Each row was made from one walk, in order. Every step used is in the known rows, and no mark comes twice. Write each row's walk.
In the rows, 100 means zero.
Known rows:
S J: [104 99 98 96 100 89 89 96 93 107 106 101 105 98 95 102 94 101 105 103 107 117 96 98 98 110 107 106 91 116 105 98 97 105 97 104]
C W: [103 99 96 79 102 93 102 84 101 85 99 101 91 100 109 91 107 96 100 100 91 85 110 108 98 100 100 100 97 99 87 105 98 105 99 88]
X W C K S: [86 105 90 118 108 102 99 97 116 102 86 105 76 100 110 106 85 103 101 93 146 97 87 79 102 80 109 110 106 101 87 120 97 89 100 95]
W L: [106 91 89 82 99 93 100 80 104 101 92 109 107 101 104 104 103 103 96 102 104 100 99 103 99 115 114 105 113 92 108 84 97 103 106 110]
Q J S K C W: [100 111 93 84 102 105 114 97 93 102 119 103 92 99 107 103 115 106 104 104 91 92 104 116 111 105 84 95 95 98 85 99 103 95 91 90]
N K S J B: [114 101 83 111 96 97 104 112 98 101 103 101 115 97 97 107 93 80 105 92 84 131 93 88 103 95 106 94 90 96 89 91 107 105 95 98]
L W: [108 94 111 88 101 99 90 76 102 79 99 109 97 96 95 92 106 111 99 105 113 105 100 105 93 93 109 93 86 108 108 120 92 92 107 94]
J Q K: [92 94 109 102 92 88 83 96 94 86 96 87 91 108 97 97 99 98 96 99 80 115 107 107 99 102 107 83 103 106 93 98 89 109 109 111]
L W X: [112 93 130 112 103 104 88 89 103 87 93 104 110 96 86 91 106 115 100 94 118 87 95 101 84 95 101 95 97 114 121 109 95 91 105 98]
A L J S K N: [106 103 130 101 101 111 107 124 111 113 79 95 101 99 93 94 85 117 96 106 72 84 113 99 117 106 82 122 105 111 119 89 110 92 98 107]
N K C W: [92 104 85 99 101 101 112 100 89 94 122 99 97 97 108 97 110 86 100 106 107 90 104 101 98 100 95 95 91 93 87 109 103 93 96 85]
B J Q K: [88 95 104 112 93 88 96 86 97 88 92 95 95 110 97 100 100 105 95 100 67 120 109 110 96 97 103 83 99 102 94 104 89 115 105 118]
B J S: [95 102 88 111 101 96 115 71 105 94 68 104 92 101 104 104 94 129 98 106 73 98 103 105 120 112 85 91 106 107 114 98 101 106 88 103]
N K: [97 93 97 100 96 94 103 99 98 102 94 102 98 99 99 104 97 100 95 106 101 110 95 88 110 105 109 102 92 112 111 106 98 96 100 101]
W C: [96 92 95 92 104 94 91 90 106 105 92 88 96 101 105 93 99 106 94 104 119 94 83 94 110 115 103 100 91 106 96 142 97 111 105 91]
N K S: [99 106 95 109 101 102 106 101 104 103 87 103 92 99 100 110 88 95 100 96 101 104 97 86 113 90 110 102 96 100 88 84 101 91 100 97]
K C W L: [100 99 78 82 102 99 110 84 96 96 117 107 107 100 111 101 115 92 100 102 109 89 105 110 90 112 104 101 111 79 90 92 101 98 103 96]
S K C W: [105 105 91 82 102 106 109 98 95 99 126 102 93 97 110 97 115 91 103 102 105 83 106 114 100 97 93 101 92 93 87 101 102 96 99 92]
P N K S J B: [115 103 94 113 95 98 104 119 100 101 100 102 114 98 95 101 85 78 104 90 83 122 94 85 105 89 107 100 89 95 93 87 108 109 94 103]
N K S J: [99 109 95 104 101 95 99 109 94 114 105 105 104 98 95 112 89 95 108 97 104 124 94 87 102 98 114 109 92 110 92 90 102 98 96 97]
C K: [91 93 97 112 100 98 94 93 107 96 91 102 76 101 105 104 89 107 96 101 130 93 95 93 98 89 106 107 103 115 115 101 92 95 104 117]
W L A: [94 90 105 76 94 98 93 97 101 109 84 102 109 103 98 112 106 102 98 105 90 109 99 99 88 112 107 110 111 79 119 82 98 102 103 96]
S K: [119 95 106 73 97 102 100 95 107 110 99 107 92 99 102 103 103 108 98 100 96 100 98 108 114 100 105 111 95 113 112 92 98 101 103 111]
L W C: [99 91 105 84 105 98 89 82 106 93 100 96 99 97 101 88 109 112 95 105 125 102 83 99 98 106 109 96 85 107 100 162 95 104 109 82]
B J Q: [105 96 85 112 99 93 102 89 106 96 74 107 104 104 100 98 105 100 95 97 68 109 108 101 107 81 94 82 99 97 95 109 98 122 94 128]
K C: [97 102 87 123 103 104 98 93 94 99 114 93 95 98 100 99 94 93 100 109 128 89 94 99 106 104 89 89 90 95 98 89 99 90 99 105]
A L W X: [111 94 137 122 106 102 92 98 101 93 89 104 110 97 84 91 102 120 99 94 105 90 104 101 82 101 99 107 109 111 115 114 96 86 106 105]
P N: [106 98 119 102 98 96 95 98 108 93 84 101 92 102 96 84 77 99 94 100 102 78 101 94 111 90 102 108 94 105 112 88 96 109 100 116]
N K C W L J B: [101 93 73 99 99 108 117 110 97 102 118 101 121 97 103 96 111 74 98 105 83 115 95 98 90 98 103 89 101 73 91 111 112 108 97 77]
C W L: [105 95 86 66 100 92 108 79 102 93 101 111 106 101 111 100 114 97 98 99 94 92 108 110 92 111 113 106 114 86 94 95 98 106 104 96]
S J Q: [109 99 91 97 98 89 81 111 96 104 92 99 109 101 95 99 103 92 101 95 87 121 102 96 103 92 104 89 101 109 94 105 100 119 96 118]
J Q K S: [95 107 105 110 98 96 89 99 101 89 88 91 86 107 98 104 89 94 102 89 86 109 107 102 103 87 109 87 105 96 74 78 93 101 107 105]
Q K: [89 93 114 101 94 88 89 82 95 86 104 88 86 106 98 99 90 106 98 105 96 108 102 109 96 116 109 95 95 110 101 91 87 98 111 100]
N K C W L: [96 98 77 83 100 99 115 92 93 101 120 109 110 99 110 104 117 90 99 104 106 96 103 104 91 113 108 102 110 81 94 98 102 97 102 94]
C W X: [108 98 117 104 103 99 97 95 102 91 93 97 105 99 97 91 107 102 101 90 102 71 104 103 89 100 94 101 106 107 105 97 99 101 100 93]
S K C: [108 102 92 103 100 110 103 101 97 111 122 100 95 97 102 104 102 97 101 107 121 93 94 107 111 102 92 99 90 100 105 88 101 90 101 110]

Write each row's walk:
[96 105 87 98 104 101 105 91 92 88 120 97 93 98 109 92 108 88 102 104 111 80 106 109 97 100 90 93 93 90 82 102 101 95 98 88]  K C W
[115 99 102 74 96 103 106 95 106 108 86 104 88 99 104 106 102 123 99 100 85 98 99 109 127 112 95 107 106 117 118 89 103 100 97 102]  J S K
[83 102 91 133 97 100 99 93 88 93 116 90 97 106 98 101 100 95 99 106 98 109 102 109 97 100 90 76 93 91 90 98 93 101 101 116]  B J Q K C
[107 105 110 107 103 111 107 105 97 101 106 96 104 97 100 97 112 109 104 92 105 69 101 108 99 106 81 99 110 105 109 92 106 93 95 90]  J S K C W X
[93 97 120 123 99 102 94 108 112 92 84 95 90 100 98 96 78 102 94 104 122 74 105 86 101 88 92 113 93 113 123 86 96 89 104 126]  C K N
[112 102 123 95 95 107 103 111 111 101 79 96 99 98 97 98 89 115 97 103 85 78 108 98 124 106 83 113 96 115 126 78 105 93 98 114]  J S K N
[88 107 92 99 99 95 96 104 82 91 133 91 98 103 104 95 111 85 105 101 96 104 110 114 85 102 96 87 96 94 76 107 97 103 100 91]  S J Q K C W
[106 103 117 75 99 111 111 114 111 107 89 102 108 98 101 95 100 110 98 104 76 79 112 105 109 105 89 117 106 101 118 88 110 99 98 95]  C W L J S K N
[95 104 102 100 100 92 100 84 100 99 75 98 90 102 97 108 94 128 99 107 81 108 95 103 128 119 86 87 102 115 102 90 98 100 88 101]  Q J S
[85 91 107 108 108 100 93 98 106 100 96 100 82 100 104 97 99 119 94 102 135 101 89 93 88 95 111 113 104 113 105 158 92 94 110 104]  A L W C K
[105 106 89 104 100 112 108 101 95 109 111 97 91 97 103 106 101 110 101 107 112 92 94 108 121 111 84 96 99 103 110 86 105 89 96 103]  J S K C
[85 95 95 77 95 103 105 109 92 110 105 103 112 101 102 113 117 92 100 107 92 108 102 99 82 110 103 108 108 71 109 94 103 97 100 83]  N K C W L A
[99 101 109 121 103 106 105 108 93 98 112 95 110 97 96 95 110 95 101 95 115 75 99 97 88 101 89 97 101 101 104 101 103 92 97 91]  N K C W X
[118 94 85 104 95 91 97 102 97 96 105 98 115 98 97 99 97 84 103 98 87 125 94 96 99 105 101 92 89 101 99 97 104 111 96 103]  S J B
[100 111 105 106 100 97 99 115 97 113 101 106 104 98 93 105 81 93 106 95 103 117 95 85 103 91 114 114 91 109 96 87 102 102 95 102]  P N K S J
[110 101 93 112 95 94 97 104 96 93 109 94 109 101 97 105 90 82 106 92 83 130 97 98 96 101 106 91 92 95 84 84 101 106 101 97]  Q K S J B
[89 98 123 96 95 99 93 114 102 89 97 89 110 106 95 88 97 90 95 102 72 92 118 104 87 97 99 98 104 93 97 94 99 107 108 102]  C W L J Q K N
[96 106 83 111 104 93 87 119 105 110 91 106 99 101 102 104 99 92 104 89 119 125 92 81 98 76 109 97 108 105 82 131 101 109 94 108]  X W C K S J Q
[106 101 116 88 99 109 110 112 116 110 84 109 109 97 98 96 93 114 97 107 95 92 106 94 112 103 90 119 108 104 128 92 109 89 94 98]  X W L J S K N
[107 99 82 69 101 103 114 90 98 105 122 112 107 99 112 104 121 94 101 101 104 91 105 115 93 110 106 107 111 82 94 91 102 99 104 99]  S K C W L
[85 94 103 83 96 94 92 100 94 92 107 93 100 108 99 93 110 93 97 100 69 116 111 114 84 99 113 87 113 92 84 110 94 117 109 89]  C W L J Q K
[99 109 109 112 99 103 107 109 107 101 83 105 92 100 97 102 77 93 98 93 100 94 99 82 115 80 110 109 96 99 94 81 102 97 99 104]  P N K S
[99 105 92 103 104 99 82 116 101 104 96 102 101 100 98 102 106 97 104 88 111 124 93 91 93 74 112 92 101 107 84 134 99 112 101 107]  L W C K S J Q
[89 96 97 77 97 103 100 102 94 106 104 101 109 101 103 109 116 93 101 106 94 99 104 105 81 110 99 106 111 69 106 88 102 99 101 85]  K C W L A
[118 102 84 110 98 96 99 105 100 97 101 99 112 98 98 104 91 81 106 91 87 123 95 93 101 95 103 93 91 94 86 85 106 108 96 100]  K S J B
[109 104 128 95 95 104 103 111 110 106 81 99 101 99 93 103 91 119 97 105 80 88 105 100 126 107 81 109 91 117 120 77 103 93 95 118]  Q J S K N
[112 94 77 84 100 112 116 108 102 105 121 104 118 97 104 96 114 77 100 101 81 110 97 108 92 96 100 94 102 74 91 104 112 111 99 82]  S K C W L J B
[92 91 102 80 95 95 96 96 106 107 84 114 109 101 99 111 106 102 99 106 106 117 100 90 85 107 108 113 115 77 121 97 98 93 97 90]  X W L A
[91 102 115 121 104 108 94 113 92 96 114 87 109 102 92 88 110 91 102 94 99 82 104 107 79 93 89 86 108 96 93 106 101 103 100 85]  L J Q K C W X
[106 100 108 81 103 109 110 111 106 121 86 103 90 99 99 102 98 125 99 104 70 104 104 109 119 111 95 115 116 112 111 103 108 100 96 92]  A L J S K
[92 107 98 103 107 101 89 103 100 108 108 104 94 97 99 107 94 106 108 95 134 119 86 91 87 88 117 110 93 113 93 124 97 98 103 93]  L W C K S J
[101 106 85 111 101 112 118 93 97 112 108 103 95 98 104 108 103 115 101 108 102 95 96 110 119 107 81 95 97 100 111 90 105 94 92 109]  B J S K C
[91 107 92 108 106 98 91 107 101 115 103 99 92 100 102 110 88 101 107 94 130 114 86 88 95 94 113 113 97 112 90 111 99 102 100 100]  W C K S J
[100 103 119 123 102 108 106 114 95 97 109 97 109 98 94 89 101 93 100 93 113 67 100 95 90 93 90 102 101 100 108 98 103 96 97 96]  P N K C W X
[86 103 94 125 96 97 86 107 81 98 128 85 100 104 95 101 99 89 103 105 109 117 99 106 93 106 96 80 94 99 90 96 95 99 103 110]  S J Q K C
[89 105 104 117 111 106 98 102 111 102 88 102 79 101 104 104 89 111 100 92 127 98 94 90 95 83 111 113 107 101 83 127 97 88 109 101]  A L W C K S
[103 102 110 120 105 106 100 100 96 94 109 94 106 98 97 92 107 96 102 94 117 67 101 103 87 100 85 96 103 99 101 95 101 94 98 93]  K C W X
